Each row was made from one path, in order. Every step used is in the known rows, and no mark comes twice. Write each row's path.
Known rows:
tekosud/muti: [ 15 -17 -15  49   6  -3   5 -24  25   5  12  -2  15  -3 -48 -25  16  20
 -58 -14  16  17  26  -8 -21 -23   2  23  25   9 -26  50   2 -14 -14  13
  18  28 -24   2 -28]
bedavup/golat: [  3  -4   2  43 -10 -18   2  -3  20 -11  14  -1  21 -22 -37  -4  21  17
 -44  -1   2  -5  18  -4  -8   0 -20   3 -11   2 -31  57  15 -11 -13  44
  -9  42 -24  13  -4]
sarad/parepil/kisuk/muti/tekosud: [ 32  13 -25  58   2  16 -32 -14  37  -4  28   2 -13   6 -25 -38  31  14
 -51 -26  21  36 -11 -11 -32 -10  -1   5  -1  21 -37  35  26   9 -10  27
   4  16 -17  19 -30]
tekosud/muti/kisuk/parepil: [ 22 -10 -21  54   5   3  -4 -45  43  16  21  15  17 -23 -50  -1  16  14
 -60  -7  16  15 -23 -16 -34 -28   5   5  77   9 -41  30  24  -3 -21  18
  63  29 -20  -1 -13]
lozapel/tekosud/muti/gadut/golat/bedavup: [  2 -36  55  32   2 -37 -10   4  42 -18  -2  -3  16  23 -54 -31  13   1
 -60 -38  -7 -14  74  -6  -7 -21  -4  13  17  44 -39  57  -1   3 -37  -9
  55  23 -25   3  -2]
gadut/parepil/bedavup/golat/kisuk/muti: [ 11   9  12  27 -25 -16  -8  19  26  -6 -33 -15 -20 -26 -19   5  32  10
 -16 -32  11 -41  38 -13 -11 -20 -50   0 -33  23 -22  42  52  -8 -19  37
  -3  56 -17   6  14]
muti/gadut/parepil/kisuk: [ 16 -35 -23  60  -2  17  44 -15  57  -1   2 -13 -12  16 -32 -19  33  16
 -73 -35   2  15   0  -7 -30 -15 -14   5   7  28 -21  48  15   3  -9  25
  32  26 -41  17 -19]
gadut/parepil/kisuk/muti: [ 21   5 -36  58 -16  24  10  -6  59   0  16 -19 -24  11 -15  -9  44  15
 -52 -43  21   8 -33  -7 -30 -22 -19 -10  -8  17 -28  26  18  11  -4  52
  29  22 -36  20 -22]
gadut/parepil/bedavup/golat/kisuk: [  7 -15  25  22 -15 -21  14  24  21  -1 -33 -11  -6 -39 -23  -1  26   7
  -9 -19   3 -34  51 -13  -9 -16 -48  20 -17  19 -17  56  47  -8 -14  23
 -21  71 -17   4  14]
gadut/muti/kisuk/parepil/bedavup: [  9 -12 -17  47 -12 -36  17  10  24  35   8  11  33 -27 -19  22  29   3
  -9 -19   6  -6  -6 -13 -18  -8  18  27  44  19 -21  18  45  13   2  34
  47  46 -25  -3 -10]
sarad/parepil/bedavup/muti/gadut: [ 16  10 -24  34  20 -20 -28 -17  15  12 -14  13  21 -28 -22 -41  17  25
 -39 -39   8  21  54  -8 -18 -14  -3  29   6   0 -24  31  59  -4  -7   0
  33  31  -6   7 -31]
kisuk/parepil/bedavup/muti/gadut: [ 15  15 -17  45  -7 -14 -16  -5  19  13  -3  13  48 -29 -40 -11  15  31
 -30 -35   8  -6  42  -8  -9 -12   2  32  38  16 -33  18  50  -1  -4  23
  88  13 -23   9  -5]
golat/kisuk/parepil: [ 15  -8 -15  57 -23  42   3  30  17  29  23   7  -7 -25 -62  -8  19  17
 -14   0   2  -7  12 -15 -10  -6   1   9  34  24 -40  34  26  -1 -11  36
 -25  38 -29  13  11]
golat/kisuk: [  8 -18 -15  51 -11  30  12  23  15  17   9  -8 -15  -6 -50 -14  21  17
 -36 -13  -2   5  33 -11 -11 -11   0   9   4  24 -23  55   2  -5 -11  21
 -48  41 -28  13  -6]
sarad/parepil/bedavup: [ 16  -1 -17  37  13 -26  -1   6   9  25  -7  10   9 -25 -12 -30  21  15
 -22 -14  11  27  30  -9 -13 -12   4  39  -7   3 -23  35  52  -1  -5  12
 -18  54 -12  -3 -26]
muti/tekosud/lozapel: [ 32 -33  -8  64 -13  10 -13 -10  15 -15  19 -19  -3  -4 -47 -20  10  10
 -37 -16  -1   0   6  -7 -20  10  25   1   7  22 -19  40  -1   2  17  14
  -2  33 -13  -2  13]
golat/gadut: [ 14  -8 -18  56 -10   1   5   5  21  24  18   4  17  -7 -44 -17  24  10
 -16 -12  -2   3  11  -4  -2 -10  10  20   3  -8 -32  28  12 -10   1  19
 -16  48 -16  18 -19]
golat/kisuk/parepil/bedavup/muti: [ 15  25 -13  34 -18  -3 -25  25   5  28  -2  15  17 -42 -41  -6  17  21
  10 -25  12 -21  42 -14  -2 -20 -18  38  39  18 -30  25  45   1  -3  24
  27  29 -14  13  11]
lozapel/tekosud/muti/kisuk/parepil: [ 25 -24  -6  50   4  -8  -6 -29  36   2  25  19  26 -13 -41  -5  18   3
 -59 -22   2  -4 -28 -13 -36 -19  11  17  77  19 -43  25  18   7 -22  13
  60  14 -23   4  -3]
sarad/parepil/gadut: [  9  -6 -12  35   2   4  -8   6   5  26  22  11  -7 -19 -14 -41  28   8
 -22  -6  21  27   9  -9 -36 -18  13  14  -3  -2 -25  49  21   0  -2  33
 -42  47 -15   6 -54]
gadut/muti/tekosud: [ 13 -41 -14  55  -8   2   5  18  17   4  33  -5   9  -4 -47 -16  21   8
 -26 -13  -1   6  20  -6 -23   3  22  15   3  23 -16  46   7  -2  14  29
  -7  33 -26   6 -31]
gadut/parepil/bedavup/muti/tekosud: [ 30  -9 -12  22   4 -15 -28 -16  24  -5  -3  -3   6 -32 -13 -29  16   9
 -22 -47  16 -18  21 -10 -32 -31 -16  32   9  12 -11  20  39  -9  11  13
  66  30  -8   1 -29]
parepil/gadut/muti/tekosud: [  8 -37   7  37 -20 -14  -3  19   8   8  35  -6  16   0 -27 -24  27  -2
  -8 -15  13  -3  26  -6 -39 -13  27  21   3  29  -9  55 -15  -2  17  38
 -18  33 -26   1 -60]
muti/kisuk: [ 10 -17 -30  52   4   1  11 -28  40  10  22  -3   0   0 -28  -2  23   9
 -69 -18   3  16 -14  -9 -31 -17   8   0  24  14 -22  42   8  -2 -12  24
  13  36 -26   8 -24]
muti/gadut/golat/bedavup: [ -7 -16  28  41 -11 -18  -3  17  44  -2   1 -11   2  17 -55 -18  14  11
 -53 -21  -7  -2  71  -4   2 -12   3  -6  -2  35 -34  52  12  -2 -27  14
  32  44 -30   4 -10]
muti/tekosud: [ 22 -28  -9  51  -2  16  -3  -8  25  -3  28  -5  11  -4 -50 -24  14  15
 -55 -15   2  10  19  -6 -25  -4  16  15  12  22 -25  46   2 -10  -4  19
  -4  26 -26   5 -27]
sarad/parepil/kisuk: [ 18   0 -30  54  10   7   5  -5  26  17  26   8  -6  -4 -19 -31  31  15
 -43 -10  13  42  -5 -10 -20 -11  -9  20   4   5 -32  44  26  11  -5  26
 -21  39 -22  19 -24]
bedavup/golat/kisuk/parepil/gadut/muti: [ -7  -7  30  32 -50  -6   4  52  -5  22  24  10  13 -36 -38   6  33  -1
  37  13  10 -40  34 -13 -13  -3 -18   1  12  21 -30  59  22   3   0  70
 -39  55 -26  16  -8]
bedavup/muti/gadut/parepil/kisuk: [ 19  -7 -34  48   0  12  13 -26  56  -6   7  -7  -1   1 -29 -27  32  17
 -66 -48  10  10   3  -7 -32 -25 -26   1  11  11 -20  36  24   2   0  27
  70  11 -31  27 -23]
lozapel/tekosud/muti/gadut/golat/kisuk: [  5 -43  42  33  -5  -9   5   7  23 -17 -15   3   3   2 -76 -23  11   8
 -56 -41 -15 -35  86  -8  -7 -19 -17  31  28  51 -30  73  -6   4 -41 -23
  13  21 -23  13   8]
lozapel/tekosud/muti/kisuk/parepil/bedavup: [ 22 -17  13  36   7 -44   0 -26  29   9  -2  18  48 -19 -23   3  18   4
 -44 -35  11 -11  -1 -12 -27 -23   7  51  71  29 -35  24  32   8 -24  -3
  71  20 -19  -5   1]
parepil/kisuk/muti/tekosud: [ 25   6 -17  62 -18   0 -17 -17  44 -12  30 -13  10  22 -31 -16  29  20
 -62 -36  16  18  -5  -7 -26 -13  -1  11   1  37 -30  40  -4   4  -9  35
  26   4 -30  22 -24]
gadut/parepil/bedavup: [ 15 -21 -12  37  -1 -16  16   9  31  15 -16 -11  -2 -18 -13  -9  25  12
 -28 -35  12  -3  14  -9 -22 -19  -6  32  -5  15 -11  29  35  -3   2  20
  17  52 -26  -7 -21]
gadut/parepil: [ 18 -30 -29  50   1  37  20   3  37  11  11  -8 -22 -13 -31 -18  27  12
 -42 -22   5   1 -14  -8 -32 -15  -5  -3  -4   0 -21  34  25  -4   3  31
   3  46 -30   4 -19]
parepil/gadut/golat: [ -6  -5  23  20 -26 -32  -2  18  11   8  16  -1  19  -6 -30 -14  23   4
 -20 -20  14 -19  45  -3 -17 -26  -7  28   5  19 -17  65 -16   6  -6  38
   9  37 -23   7 -50]

Which path is each row?
[ 11  23  20  37 -19 -66 -18 -14  27  21  -6  21  59 -45 -24  22  20   1
   0  -1   3 -29   4 -12   0 -15 -26  29  38  -4 -45  18  59  -4 -14  22
  52  64  -6   9  15] => muti/kisuk/parepil/bedavup/golat/gadut
[ 26 -54   7  52   6  -2  32 -24  52 -19  -1  -6   5  14 -33 -29  30   6
 -80 -49   5   9   0  -7 -37 -26 -13  25  27  35 -28  48   5   8 -19  -1
  56   7 -38  13 -14] => lozapel/tekosud/muti/gadut/parepil/kisuk
[  1  15   1  40 -29   8 -21  27  23   2  -3  -9 -27  -7 -60  -6  26  14
 -26 -30   4 -31  53  -9  -1 -16 -23  -1  -7  33 -31  50   6   6 -24  27
  -5  35 -22  18   0] => gadut/golat/kisuk/muti
[ -1 -18   8  45  -8 -14  10  -2  32  -7  -3  -1  15  -1 -65 -12  15  19
 -60 -28 -11 -11  54  -1  -7  -5  -4  15   5  25 -26  57   6   0 -21  13
  32  31 -30   8 -18] => muti/gadut/golat
[  6 -38  31  36   0 -31   4 -13  31 -24  -7   5  31   4 -67 -24  11   9
 -67 -45  -9 -20  56  -1 -13 -14  -7  34  27  36 -31  59  -4   7 -32 -15
  57  12 -24   8 -10] => lozapel/tekosud/muti/gadut/golat
[  9  11  12  29   8 -47  -8   2   4   6 -12  11  22 -41 -13 -16  19  15
 -16  -3  10  10  39  -9  -3   0 -28  32 -20  -7 -30  46  60  -7 -14  21
 -22  63  -7   2  -8] => sarad/parepil/bedavup/golat
[ -3  21  13  24  -9 -24 -38  11  28  -1  19  -1   5 -10 -33 -20  16   5
 -20 -28  10 -14  54  -7   3 -29 -23  -7   1   7 -33  35  21   1  -7  28
  54  39 -13  16 -13] => gadut/golat/bedavup/muti
[  5   1 -11  47   3  -1 -15  -5  39   0  15  -9   6  12 -36 -32  18  18
 -55 -33   5  13  48  -7  -9 -20   5 -21   2  16 -33  39  19 -11 -10  26
  43  23 -24  14 -15] => golat/bedavup/muti/gadut
[  9  -9   0  48 -21  34   0   7  47 -18 -24 -17 -36 -12 -54  -8  34  16
 -52 -30  -4 -32  28 -11 -21  -7 -35 -38 -24  26 -33  48  39 -13 -28  38
  -5  42 -25  16  15] => bedavup/golat/kisuk/muti/gadut/parepil
[ -4  -5  24  35 -15 -21 -10  26  34   9  16  -7   1   4 -37 -15  18   5
 -27 -11   3  -3  51  -6   2 -18  -7  -4  -3  26 -32  49  11   4 -15  30
  15  51 -25   4 -10] => gadut/golat/bedavup
[ 28  16  -8  34  -8 -18 -46  -8  11   9  17  18  44 -44 -37 -17   7  21
  -7 -26  14 -10  26 -10 -17 -17  -1  43  45  17 -31  17  48  -4   7  22
  80  16 -11   6 -15] => kisuk/parepil/bedavup/muti/tekosud
[  3  14  -2  55 -24 -24   3  -7  54 -11   2 -12  13  25 -47  -3  31  23
 -74 -46   6   0  38  -2  -6 -11 -21   7  -3  39 -33  53  -3  16 -27  28
  62   8 -37  25 -18] => parepil/kisuk/muti/gadut/golat
[ 11   6 -28  70 -18   0  12 -19  58  -6   7 -16   9  36 -38  -9  35  30
 -84 -41  10  27  19  -4 -16  -7   2   2   0  35 -31  42   0   4 -20  31
  33   1 -43  21 -21] => parepil/kisuk/muti/gadut
[ 23  -2  16  48 -38   6 -43  14  20 -23   0 -23 -34  -7 -63  -7  15   6
 -10 -37  -1 -43  42 -11  -3   1  -5 -13  -8  46 -24  46  -3  13  -4  15
   3  35  -5   9  34] => gadut/golat/kisuk/muti/tekosud/lozapel
[ 12 -29  16  39 -38  20 -15  50   2  29  37   8   1 -21 -51 -16  26  -2
  29   0   9 -23  31 -17 -31 -10  19  16  39  44 -24  47  11   3  10  45
 -31  38 -23   3 -30] => golat/kisuk/parepil/gadut/muti/tekosud
[  2   6  -5  34  -6 -11 -19 -13  30 -14   3   5  21 -19 -59 -18  13  21
 -54 -40  -2 -18  59  -1  -7 -15 -18   8  11  12 -26  49  17   2 -13  12
  68  16 -18  19 -21] => bedavup/muti/gadut/golat
[  9  -7   6  40 -35  26  -4  35   6  37  27   6  -4 -18 -45 -14  27  11
   3   0  15 -12  26 -15 -23 -20   6  15  37  27 -33  47  11   0  -7  49
 -31  40 -28   9 -19] => golat/kisuk/parepil/gadut
[ -4 -24 -12  34 -17 -28  20   2  26  22  27  -4  10   5  -8   0  39  -6
 -27 -18  15   5  -2  -9 -43 -25  21   3  18  17  -7  52  -9   5   7  46
  -2  44 -27   5 -57] => parepil/gadut/muti/kisuk
[ -1  -8   7  49 -23 -32   0  26  11   8  16   7  31 -25 -41  -1  30   0
  11   1  -7 -20  23  -4   8   5 -20   9 -16 -15 -30  38  23  -7  11  38
 -17  64 -13  22  -7] => bedavup/golat/gadut/muti
[  1   5  19  29 -10 -58   3   2  11  -4 -11  -3  41 -24 -21   4  18  18
 -30 -13   4  -6  49  -5   1  -3 -25  38 -12   8 -21  57  29 -10 -13  25
   2  49 -23   3  -5] => parepil/bedavup/golat
[  5   6  37  21 -42  -1 -48  25  18  -5  11  -8 -12  -4 -48 -19  24   2
 -13 -31  18 -39  58 -10 -25 -31  -8  10   3  52 -23  66 -13   1 -19  30
  -5  30 -16  10 -37] => parepil/gadut/golat/kisuk/muti/tekosud
[ 14  -1   1  45 -20  -1   2  36   6  35  -4   6  16 -29 -45   0  18  19
  -5 -11   5 -15  42 -14  -1  -7  -2  40  34  33 -30  33  41   0 -10  21
  -7  47 -23   4  13] => golat/kisuk/parepil/bedavup
[ -1   4  19  28 -35 -11 -17  21  12  22  24  15  24 -26 -41  -7  22   6
   1  -7  16 -28  22  -8 -16 -18  -6  25  34  18 -35  45  10  13  -5  47
  35  38 -24   7 -31] => kisuk/parepil/gadut/golat
[  8  -1   8  38 -11 -26   1 -12  47 -19 -39 -17   8 -13 -22  -1  29  19
 -55 -44   9 -24  33  -6 -18  -7 -30   1 -32  16 -26  39  51 -11 -22  30
  49  39 -25   1  -1] => kisuk/muti/gadut/parepil/bedavup/golat
[ 20  23 -40  62  -2  12 -12  -9  40  11  21   3 -14   5 -13 -28  39  21
 -48 -25  24  40 -15  -9 -22 -10  -6   1  -9   9 -37  33  32  13 -11  39
  -7  24 -23  23 -24] => sarad/parepil/kisuk/muti
[ 24  -3 -19  57 -12  14 -26 -10  35  -9  26 -11   2   5 -44 -20  21  22
 -61 -30  10   3   9  -6 -28  -6  17   0  -4  26 -31  33   5  -7  -8  30
  14  14 -22   8 -25] => kisuk/muti/tekosud
[ -6  19  23  23 -45  -9 -24  33  14   9   3 -11 -17   1 -38  -9  32   6
 -10 -31  22 -37  55  -8 -15 -33 -18   7  -9  35 -23  63 -10   7 -19  42
 -13  35 -22  13 -28] => parepil/gadut/golat/kisuk/muti
[ 12  10 -41  40   7   3 -16 -40  35   2  25   3   9 -14 -24  -9  21  11
 -65 -33  10   4  -5  -9 -31 -30  -7  -7  34  -3 -23  31  13  -3  -6  28
  51  19 -15  18 -26] => bedavup/muti/kisuk
[  3 -22  18  41   3 -27   1 -24  36 -12 -14   0  23  -4 -75 -21   9  22
 -73 -28   0  -1  69  -4 -13 -21 -10  22  30  24 -30  66   0  -5 -32  -6
  64  28 -21   3 -29] => tekosud/muti/gadut/golat
[ -5 -29  -6  37 -22 -16  22  31   6  23  29  -5  12  -2 -17 -11  36   4
  -7 -15  16   3  27  -4 -28 -15  20  17  -5  14  -8  53 -10   4  16  54
 -26  39 -32   6 -57] => parepil/gadut/muti
[ 39   9  -6  44 -18 -22 -53  -9   4  -4  11   2  32 -46 -35 -11   4  15
   9 -27  13 -27  18 -12  -8   1   6  28  36  17 -26   8  40  11  27  20
  80  21   0   0  25] => kisuk/parepil/bedavup/muti/tekosud/lozapel
[ 12 -30  -6  56   8  -4  10 -32  35  -3  -3  -5  21   7 -63 -30  14  30
 -78 -23   3  23  43  -6 -24 -17   9  18  24  22 -30  60   1 -17 -24   0
  33  21 -25   2 -26] => tekosud/muti/gadut
[ 16 -35   0  47   4  -8   4 -12  22  -9  14   3  23   4 -39 -27  17  10
 -60 -30   5   3  16  -5 -24 -14   8  30  23  18 -30  48  -6  -2 -15   5
  12  13 -24   9 -15] => lozapel/tekosud/muti
[  5  21   4  17  15 -48 -33  -6  13   2 -27  19  20 -36 -32 -33  12  20
 -27 -43   5  -3  74  -6  -3 -17 -26  40   6   3 -24  39  57   7 -13  -5
  61  38  -1  10 -27] => sarad/parepil/bedavup/muti/gadut/golat
[  6  25   3  25 -16  -9 -38  -6  36  26  44   9  15 -14  -3 -11  28  -5
 -14 -14  29  -4  -8 -17 -37 -48   6 -25  54  12 -40  19  23   0  -6  55
  67  31 -14  10 -32] => golat/bedavup/muti/kisuk/parepil/gadut
[ 44 -14 -22  67 -27  17 -11 -19  48 -24  13 -33 -38  10 -19 -14  32   6
 -40 -45  17  -8 -34 -12 -34  -4  -4 -23  -8  28 -22  19  12  18  18  36
  38  22 -21   9  10] => gadut/parepil/kisuk/muti/tekosud/lozapel
[ 16   3  -7  47 -14 -18   6  15  14  28   6   8  35 -25 -29  -1  17  23
 -16 -13  11  -2  22 -10  -6  -4   7  43  28  18 -32  22  42   3  -3  28
  30  38 -27  -4  -6] => kisuk/parepil/bedavup
[ 24  -3 -24  41   1  14 -31 -22  22 -12  33   4  18 -16 -43 -32  10  18
 -47 -28   7   5  18  -7 -26 -17  -1  11  19   6 -24  37  11 -13   5  23
  34  13 -12  14 -29] => bedavup/muti/tekosud
[  2  -7  14  39 -19   7   6  16  12  -6   3  -6  -1 -21 -51  -4  20  14
 -32   0  -5 -16  46 -10  -1  -4 -33   1  -9  15 -30  67  12 -12 -19  33
 -53  51 -24  18  13] => bedavup/golat/kisuk
[ 18  20 -42  47  -1  10 -22 -29  37  17  37  17  17 -36 -34  -2  20  13
 -41 -19  13  -3 -27 -11 -30 -22  -2 -11  63  -5 -38  12  37   2  -2  39
  78  19 -17  16  -9] => bedavup/muti/kisuk/parepil
[  7  -3  -2  42 -28   9  -2  17  13  31  34  10  19 -18 -30 -12  26  13
  -5  -1  21  -5   0  -9 -28 -17  17  13  37  13 -34  38  10   2   2  56
   3  31 -30   5 -36] => kisuk/parepil/gadut
[  0   6  18  23 -29 -28 -11  -5  32  19  26  15  18 -28 -29   7  25  -3
 -18 -10  16 -26  -2 -10 -33 -33  -3  15  56  20 -32  42  10  16 -14  41
  58  41 -20   4 -31] => muti/kisuk/parepil/gadut/golat
[  9  -3  -9  40 -20   1  -6 -16  30  27  33  10  20 -14 -21  -1  28   3
 -37  -6  19   1 -22 -13 -42 -28  17   0  54  17 -30  34  10   4  -9  51
  29  34 -26   2 -39] => muti/kisuk/parepil/gadut
[ 12  20 -31  65 -22   1   7  -6  45  -1  24 -12   3  24 -22  -6  36  24
 -58 -36  21  22   0  -5 -13 -13  -8   7  -3  22 -30  39  -3   9 -10  48
  18   9 -37  23 -19] => parepil/kisuk/muti
[  0  13  24  38 -26 -32  -9  11  26 -11 -40 -17  17  -7 -42   4  24  26
 -47 -35  -1 -25  79 -10   4  -6 -25  16 -24  41 -28  62  27 -13 -34  20
  -6  35 -24   9  16] => parepil/bedavup/golat/kisuk/muti/gadut
[ 18 -23 -26  55  -8  14  34  -2  46   6  16 -13 -17   2 -18 -14  37   8
 -49 -25  12  15 -19  -8 -29 -17 -23  10   4  16 -21  38  17   7   2  37
  18  35 -36  19 -19] => gadut/parepil/kisuk
[ 21 -49 -13  51  13  19  17 -34  47  -5 -12  -9  -9  -7 -55 -34  21  20
 -76 -33   5  12  15  -8 -40 -26  -3   1  19  17 -26  47  25 -16 -18   3
  46  31 -27  -5 -29] => tekosud/muti/gadut/parepil
[  5   8  17  34  -5 -64 -12  31  -5  26 -14  23  35 -45 -17 -12  29  -4
  44  -1   2  -7  43  -9  10   1 -22  40 -26 -22 -28  27  66  -2   8  20
 -32  86   3  11 -11] => sarad/parepil/bedavup/golat/gadut/muti
[ -9  24  32   4 -26 -37 -41  23  15   7  25   0   9  -6 -11 -28  23  -2
  -2 -26  29 -21  56  -6 -12 -47 -20   1   0  14 -26  49   1   2  -3  47
  43  37 -14  13 -47] => parepil/gadut/golat/bedavup/muti
[ 15   6  16  43 -25  15 -38   5  24 -25   6  -7 -10 -11 -58  -9  19  15
 -39 -16   2 -27  36 -12 -13  -4 -22 -13 -15  32 -36  59  14 -14 -23  34
 -24  30 -15  17   8] => bedavup/golat/kisuk/muti/tekosud
[  5   8  23  42 -31 -62  -4  39  -2  29   0  21  60 -45 -34  17  25   1
  49   4   0 -36  30  -9  17   5 -19  39   8  -7 -38  15  59   1  10  39
  16  68 -13  13  11] => kisuk/parepil/bedavup/golat/gadut/muti
[ 20   6  29  34 -18 -28 -58   3  19 -24  20 -14  -3 -15 -38 -24   4  -2
  -4 -29   5 -24  46  -9  -1 -10  -8 -19   3  19 -28  34  11   9  13  19
  63  37   4   6  19] => gadut/golat/bedavup/muti/tekosud/lozapel
[ 16 -47   7  53   9  -6  12 -20  30 -18   2   0  28  17 -57 -30  14  17
 -84 -38  -5   4  38  -3 -23 -12  16  24  30  32 -29  54  -3  -5 -25  -8
  25   5 -30   9 -15] => lozapel/tekosud/muti/gadut
